In the rows, 128 means zero.
Known rows, with every step that occurs:
rinef -> doka: [118 133 127 150 144 136 116 117 136 100  93 125 126  95 156 163 136 126
 109 150]
tusu -> rinef: [137 160 127 132 128 149  87 136  95 122 107 159  93 125 142 154 125 205
  84  94]
sabegev -> doka: [144 166 103 173 136 175 113 149 115 133  79 167  97  82 151 145 131 168
 110 122]
rinef -> tusu: [121 138 117 149 143 170 111 141 102 102  88 157  99 106 195 154 118 122
  75 133]
rinef -> lukav: [ 98 169 140 169 140  97  94 100 101 122  98 150  73 106 153 141 109 142
 102 136]
sabegev -> lukav -> rinef -> doka: [128 102 108 105 127  94 132 140 138 117 101 153 121 120  84 135 107 110
 165 149]
lukav -> sabegev -> doka: [123 151  96 146 115 186 126 146 122 137  57 175  96  74 158 136 149 133
 134 100]
sabegev -> lukav: [ 91 130 125 157 139 138 108 141 117 138  91 179  96 128  90 136 100 174
 145 137]
sabegev -> lukav -> dimoz -> doka -> rinef -> tusu: [121 127 100  98 124 188 119 120 181 134  63 135 105 148 101  87 116 187
 115  73]
dimoz -> lukav -> sabegev -> doka -> rinef: [127 124  97 115  95 167 128 130 131 119  98 133  92  87  96 105  96 166
 162  71]
dimoz -> doka -> rinef -> tusu: [142 141 123 103 116 190 106  81 163 101  85 133  98 130 144 108 134 159
  86 100]
dimoz -> doka: [135 154 141 164 118 157 117  92 146 133  63 169  93 122 152 121 156 147
 107 124]
tusu -> sabegev: [123 154 127 161 111 137 107 130 111 120 116 167 100 149 146 161 134 154
 155 121]
doka -> rinef: [122 165 134 123 105 154  91  75 107 129 108 128  98 132 137 135 122 207
 104 101]
dimoz -> lukav: [118 122 135 182 124 121 124 135  93 113 105 151  92 110 139 133  87 144
 125 126]
sabegev -> doka -> rinef -> lukav: [128 185 108 129 135 132  85  99 137 122 115 125  74  90 104 122 101 198
 113 101]
doka -> sabegev: [135 154 123 157 101 165 122 107  75 115 122 136  94 118 153 144 140 172
 130 130]
rinef -> tusu -> sabegev -> lukav -> dimoz -> doka: [121 119  92 135 131 170 135 175 186 124  69 174 108 165 107 115 130 133
 162  93]
dimoz -> lukav -> rinef: [158 122 126 148  95  88 139 129  73 124 110 160  85 121 145 122  86 113
 138 115]
rinef -> tusu -> sabegev -> doka: [152 143  75 146 141 189 119 192 139  89 109 170 101 108 153 158 123 124
 138 116]
lukav -> dimoz -> doka: [143 169 125 171 111 164 127 102 140 159  35 153 103 124 186 114 166 158
  91  88]
tusu -> sabegev -> lukav -> dimoz -> doka: [119 138 109 152 111 148 131 149 177 155  70 177 107 173  83 112 142 169
 187  90]
tusu -> rinef -> doka -> dimoz -> lukav: [131  75 142 112 123 143  75 134 126  81 132 133 164  90  90 189 107 174
 116 112]

Rows:
[160 135 107 113 112 134 127 133  81 111  90 165  92 118 202 142 119  90
  89 121] : lukav -> rinef -> tusu
[147 104  87  93 103 145 144 157  84 100 131 159  93 136 105 122 100 121
 163 131] : doka -> sabegev -> lukav -> rinef -> tusu
[110  58 136  86 101 153  90 131 128  87 109 139 165  81  98 178 125 139
 139  90] : tusu -> rinef -> doka -> dimoz -> lukav -> sabegev
[113 108 149 137 120 164  77  87 129 110  94 143 173  83 147 203 158 142
 109 149] : rinef -> doka -> dimoz
[157 177 114 123 111 137 114 107 128 125 104 115  74 131 125 102 150 204
 106  61] : tusu -> rinef -> lukav -> dimoz -> doka -> sabegev
[131 107 100 105 126 124 127 163 104 117  95 184  93 132 120 129  92 106
 132 130] : sabegev -> lukav -> rinef -> tusu
[116  97 158 166  99 148  86 105  85 123 103 170 139 100 130 170 107 160
 123 125] : doka -> dimoz -> lukav
[129 127 116 123 109 103 123 135  97 149  93 188  90 141  96 124 103 142
 157 127] : sabegev -> lukav -> rinef
[142 140 124 158 113 200  73 119 109 142  81 187 143  73 142 183 152 180
 109 120] : sabegev -> doka -> dimoz
[123  77 130  90 104 120  94 109 130 126 102 172 167 110  75 175 129 124
 164 146] : sabegev -> lukav -> rinef -> doka -> dimoz
[105 127 116 145 114 157 124 138  96 120 127 155  96 130  73 131 111 186
 174 138] : doka -> sabegev -> lukav
[153 154  98 100  99 189 117 109 176 117  87 121 111 169 156 112 150 164
 124  56] : lukav -> dimoz -> doka -> rinef -> tusu -> sabegev
[121 126 119 133  91 209  87 117 115 147  59 193 144  65 148 174 167 148
 132  98] : lukav -> sabegev -> doka -> dimoz
[113  73 150 149 118 139  95 108 126  91 112 135 170  79 119 185 113 128
 133 147] : rinef -> doka -> dimoz -> lukav
[ 96 146 109 163 134 145 121 152 111 165  62 163 105 131 123 131 114 188
 129 102] : sabegev -> lukav -> dimoz
[114 141 118 161 126 157 132 131 163 166  40 172 103 139 106 101 137 175
 137  96] : sabegev -> lukav -> dimoz -> doka
[149 119 100 132 117 214  78 164 133  99 112 187 148  97 143 197 145 140
 136 116] : rinef -> tusu -> sabegev -> doka -> dimoz
[123 185 115 138 141 107  87 133  98 140  90 131  78 120 158 136 114 203
  70  66] : tusu -> rinef -> lukav -> dimoz
[132 102  99  98 114  85 132 158 156 107 131 158 125 155  61 147 113 106
 220 140] : tusu -> sabegev -> lukav -> rinef -> doka
[137 177 121 160 106 134 132  82 128 134  84 117  79 120 153  99 154 160
 123  97] : rinef -> lukav -> dimoz -> doka -> sabegev
[186 100 109 129  68 133 106 153 104 122 133 192 135 115  93 166 112 131
 197  99] : tusu -> sabegev -> doka -> dimoz -> lukav -> rinef
[104 184 126 175 136 103 106 109  98 149  71 134  81 109 189 135 119 158
  85 101] : rinef -> lukav -> dimoz
[155 131 116 116 113 103 131 110 117 111  97 135 119 106 164 152 137  96
 122 139] : lukav -> rinef -> doka
[ 97 106  98 132 144 153 113 186 139  94 120 180 102 154  90 152  94 132
 175 134] : rinef -> tusu -> sabegev -> lukav
[ 90  59 144 122  95 149 109 108 130  96  88 140 169  71 124 176 130  92
 157 128] : rinef -> doka -> dimoz -> lukav -> sabegev
[148 155 106 107 111 197 117  92 159 128  57 116 107 135 179 103 144 172
  69  66] : lukav -> dimoz -> doka -> rinef -> tusu
[150 163  95 165 123 165 112 166 132 120 111 174  99 117 127 156 134 160
 162 112] : tusu -> sabegev -> doka
[141 195  84 126 115 133  97 125 148 138 117 113  87 130 114 124 117 208
 151  57] : tusu -> sabegev -> doka -> rinef -> lukav -> dimoz
[121 181 131 172 128 114 116  88 146 152  49 143  79 116 170 106 144 144
  91  95] : rinef -> lukav -> dimoz -> doka
[147 176 125 126  92 174 113  64 152 160  57 120 104 143 154 100 157 208
  96  59] : lukav -> dimoz -> doka -> rinef
